(in the rows, 128 means zero)
Known rows, with every step that occurs
kikov > birab > ditu > derut: [123 149 206 148 117 126  56 146 127 182 157  87  83  79  82 109 166 114
  90 167 136 133 122 167 174]
birab > vozir > derut > kikov: [ 63 159 118  95 152 113 138  87 112 115 120  94 143 134 155 103 130  96
 150 108 143 111 103 102  66]
kikov > lanun > ditu > vozir: [176 125  77 171 120  84 175 160 170 138 117 186 139 135  78  91 102 129
 132 149 156 152 118 121 192]
derut > kikov > lanun: [152 108 141 142 124 138 110 119 122 134 114 188 166 111 120  90 121 122
 105 139 142 136  90 111  93]
birab > ditu > derut > kikov > lanun: [166  96 175 168 113 133  83 151 146 137  92 137 119  78  88  92 173 150
  71 112 122  95 101 126 134]
derut > birab: [ 98 145 146  89 135 159  97 146 103 101 130 148 149 137 172 143  96 132
 143 164 146 157 113 122 111]
vozir > birab: [122 172 114 105 150 175  90 107 114 174 162 129 114 158 134 140  84  94
 125 165  88 163 103 165  85]
lanun > ditu > vozir > derut > kikov > zufope: [112 106 102 160  96 113 168 120 122 166  87 126 112 134 137 145 114 153
 147 100 148  99 171  63 138]
kikov > birab > ditu > vozir: [115 138 180 152 135  76 102 120 112 212 143 103  90 102  67 107 169  75
 107 199 137 126 160 143 233]
birab > vozir > derut: [ 61 199 109  74 146 110 151 128 135 119 167  90 130 155 153 103 118  80
 153 129 150 143  99 129  90]
zufope > ditu > vozir: [129 119 139 120 135  72 173 147  94 126 148 124 145 132 142 155 161 127
 131 156 106 135 146 153 192]
vozir > derut > kikov > ditu: [117 112 128 100 107 167 126 103  90 141 101 124 125 141 166 168 149 169
 136  81 155 133 138 106  44]
ditu > derut > kikov: [139 109 154 138 146 143  96 111 105 114  86 117 125 109 137 132 169 155
 115 106 117 120 126 134  79]
kikov > derut > birab > ditu: [ 77 130 200  89 124 117  94 137 108 108 126 142 137 113 130 138 119 135
 140 113 184 130 120  87 147]
lanun > ditu > vozir > derut: [ 97 138  51 129 134  97 185 141 136 134 114 113 108 171 130 148 108 142
 170 125 156 143 162  99 155]
kikov > lanun: [151 148 129 122 120 140 122 159 143 139 159 181 150 128 120  90 109 108
 105 159 153 165  92 138 120]
kikov > vozir > derut: [116 132 116  98 137 173 161 130 130 109 151 147 131 158 155 107 104 118
 153  82 142 167 141 108  90]
derut > kikov > ditu > vozir: [166  89 141 142 139 109 151  86  89 157  60 138 117 133 112 156 189 151
 121 100 133 120 165 121 126]
lanun > ditu > vozir > birab > kikov: [145 135  43 170 173 115 121  82 166 148 129  99 103 157  82 150  98  97
 152 146  83 117 130 163 156]
lanun > ditu > vozir: [138 142  84 174 150  70 167 132 128 152 112 136 117 150 102 140 122 125
 161 143 150 150 134 127 188]
lanun > ditu > derut > birab: [131 135 120 139 111 150 102 172 143  65  99 138 128 121 145 146  91 192
 153 121 149 153 109 128 125]
lanun > ditu > vozir > birab: [144 146  61 160 147 119 144 108 137 172 115 130 100 167  90 145  78 117
 154 155  91 151 132 145 159]
ditu > derut: [135 148 145 121 145 143 111 153 126 117 135 113 110 129 137 131 154 139
 111 127 128 148 126 160 104]
zufope > ditu > derut: [142 129 164 121 122 119 130 173 107  92 166 109 139 109 159 160 159 162
 118 122 103 141 112 177 135]
derut > kikov > lanun > ditu > vozir: [176  84  86 193 124  84 160 120 150 133  69 191 151 118  76  93 116 146
 130 128 147 122 117  92 169]
ditu > vozir: [126 138 119 124 161  93 155 125 111 150 120 123 115 152 122 131 154 103
 128 157 129 140 162 136 162]
derut > kikov > vozir > birab > ditu: [148 105 161 171 156 169  79  69 114 180 106 142 112 115  90 106 110  96
 120  91  64 120 100 130 121]
kikov > lanun > ditu > derut > birab > vozir: [158 154 113 134  92 117 131 190 203  38 114 168 154 102 102  56  78 160
 133 113 155 144  56 129 142]

Rows
[ 82 109  79  60 142 151 138 121 140  56 105  87 124 158 165 156 131 132
 147 140 132  87 200  97 116]
ditu > vozir > derut > birab > kikov
[ 62 142 112  46 113 186 115 155 108  79 132 127 139 158 200 152  85 149
 151 144 155 145 145  94  75]
vozir > derut > birab
[112 146  73 146 109 101 157 124 171 103 117 158 168 120 113  65  76 123
 159  97 170 123  55  88  95]
birab > vozir > derut > kikov > lanun > ditu
[133  64 107 102  89 109 181 146 118  90 110 156 171 122 143 120 140 161
 118 121 114  95 161  86 134]
zufope > ditu > vozir > derut > kikov > lanun
[ 73 118  96  46 117 149 157 150 112  76  97 119 122 171 173 147 110 149
 147 147 139 126 202  79 119]
ditu > vozir > derut > birab
[188 133 119 116 133 203  73 102 163 128 138  86  83 133 109 161 153 146
  94  90  77 120 126 205  64]
vozir > birab > kikov > ditu > derut
[162 108 104 195 117 115 118 128 143 136 104 200 170 110 101  97  90 143
 137 123 161 144  60 106 121]
derut > kikov > lanun > ditu
[160 145  86 185 133 131 121 103 178 185 148 107  86 141  89 145  88  91
 127 141  81 106 140 154 165]
lanun > ditu > vozir > birab > kikov > zufope
[131 154 201 136  90 120 135 170  98 161 210 139 146 104 173 161 119 123
 111 150 119 146  97 155 154]
kikov > zufope > ditu
[100 157 188 142 147  87  87  60 106 161 143 128 150  87  98  68 132  61
 138 167 147 129  74 137 124]
derut > kikov > birab > vozir
[ 89 137  85  80 139 122 173 135 115 135 122 101 108 173 147 140 144 122
 139 140 138 130 192 105 125]
ditu > vozir > derut
[156 127 130 154 183 139 125  93 151 105 160 138 141 129 117 104 139  82
 139  91 126 142 111 152 122]
birab > kikov > vozir
[126 153 173 145 141 120  89 161 126 152 136  79  84 106 110 136 178 130
  95 128 123 124 119 163 154]
birab > ditu > derut
[ 91  91 131 105 121 126 125  80  94 156 100 115 118 125 121 112 144 116
 138 160 137 106 196  86 126]
ditu > vozir > derut > kikov > birab
[186  87 131 207 142 136 131 108 144  89  75 165 134 104 100 104 123 173
 157  34 124 141 103 117 118]
lanun > ditu > derut > kikov > vozir
[ 88  96  94 100 142 122 157  93  94 127  76 107 123 155 148 142 153 131
 139 118 130  99 191  79  99]
ditu > vozir > derut > kikov
[149 145 152 151 154 168  93 108 136 182 154 133  99 136  89 106  98  82
 117 110  73 151 101 158 142]
kikov > vozir > birab > ditu
[145 131 182 136  96  87 176 165 102 160 172 130 130 115 147 155 151 124
 105 150 107 124 154 142 199]
kikov > zufope > ditu > vozir
[169 118 115 133 156 107 148 100 138 139 118  98 106 141 102 160 197 120
 116 112 138 114 165 159 149]
birab > kikov > ditu > vozir
[ 64 134  96  58 134 182  96 128 136  57 143  93 144 148 190 159 104 128
 152 137 145 111 145 106  70]
vozir > derut > birab > kikov
[ 76 123 113  98 140 154 117 100  90 132 112 117 140 144 176 147 126 132
 142 116 142 122 134  92  52]
vozir > derut > kikov
[159 123 162 203  96 134 108 139 136 151 100 135 113  92 129 136 126 171
 120  86 138 117 105 120 118]
lanun > ditu > derut > kikov > zufope
[176 136 157 120 112 159 121 154 125 126 124 119  95 127 131 154 178 176
 102  93 139 159 129 172  99]
kikov > ditu > derut
[ 77 100 113  50  96 130 174 174  95  52 128 112 153 146 194 175 114 171
 154 145 117 117 185  98 149]
zufope > ditu > vozir > derut > birab
[176 119  71 122 148 151 119 102 189 137 140 141 118 149  76  95 115  80
  87 167  75 106 144 156 128]
ditu > vozir > birab > kikov > lanun
[ 78 168 163 109 111 126 141 102 121 149 141 105 129 118 163 100 120  93
 127 103 143  97 109  96  74]
birab > vozir > derut > kikov > zufope
[143 152 109 169 135 119 121 158 145 118 129 122 113 124 117 138 119 161
 143 112 147 158  97 153 134]
lanun > ditu > derut
[134 103 176 117 100 116 138 156 125  85 157 114 150 100 164 166 139 133
 114 150 100  83 164 133 191]
derut > birab > kikov > zufope > ditu > vozir
[131  96 123  97 150  97 145  79 133 101 159 111 140 138 103 154 131 109
 136 108  79  91 155 145 148]
zufope > ditu > vozir > birab > kikov > derut
[137 125 113 109 133 118 150 127 100 147 155 116 131 151 130 160 118 117
 125 163  50 136 146 170 162]
zufope > ditu > vozir > birab
[152 113 158 142 131 141 111  94  84 159  97 148 135 121 137 157 163 154
 126 100 146 142 107 134  80]
derut > kikov > ditu
[154 138 209 131  79 135 130 195 119 131 188 115 125  91 166 155 151 159
  91 119 106 130 117 169 144]
kikov > zufope > ditu > derut
[148 118 164 151 123  83 155 139 130 142 181  97 130 104 138 160 170 102
 102 142 100  90 154 157 199]
birab > kikov > zufope > ditu > vozir
[101 144 109 100 117 119 146 115 151  98 122 144 166 122 131  58 115 101
 126 114 149 111  84  94  66]
birab > vozir > derut > kikov > lanun
[120 106  70 149  97 141 137 136 150 118 108 175 162 128 132 105  75 159
 153 105 167 136  89  78  86]
vozir > derut > kikov > lanun > ditu
[165 105 128 101 112 182  82 167 188  29 123 148 148 103 130  99 126 154
  93 130 127 107 119 141 102]
ditu > derut > birab > kikov > lanun
[102 162 198 155 131 110  60 124 110 212 181 111 107  89  90 110 141  77
 112 198 152 150 103 159 187]
kikov > birab > ditu
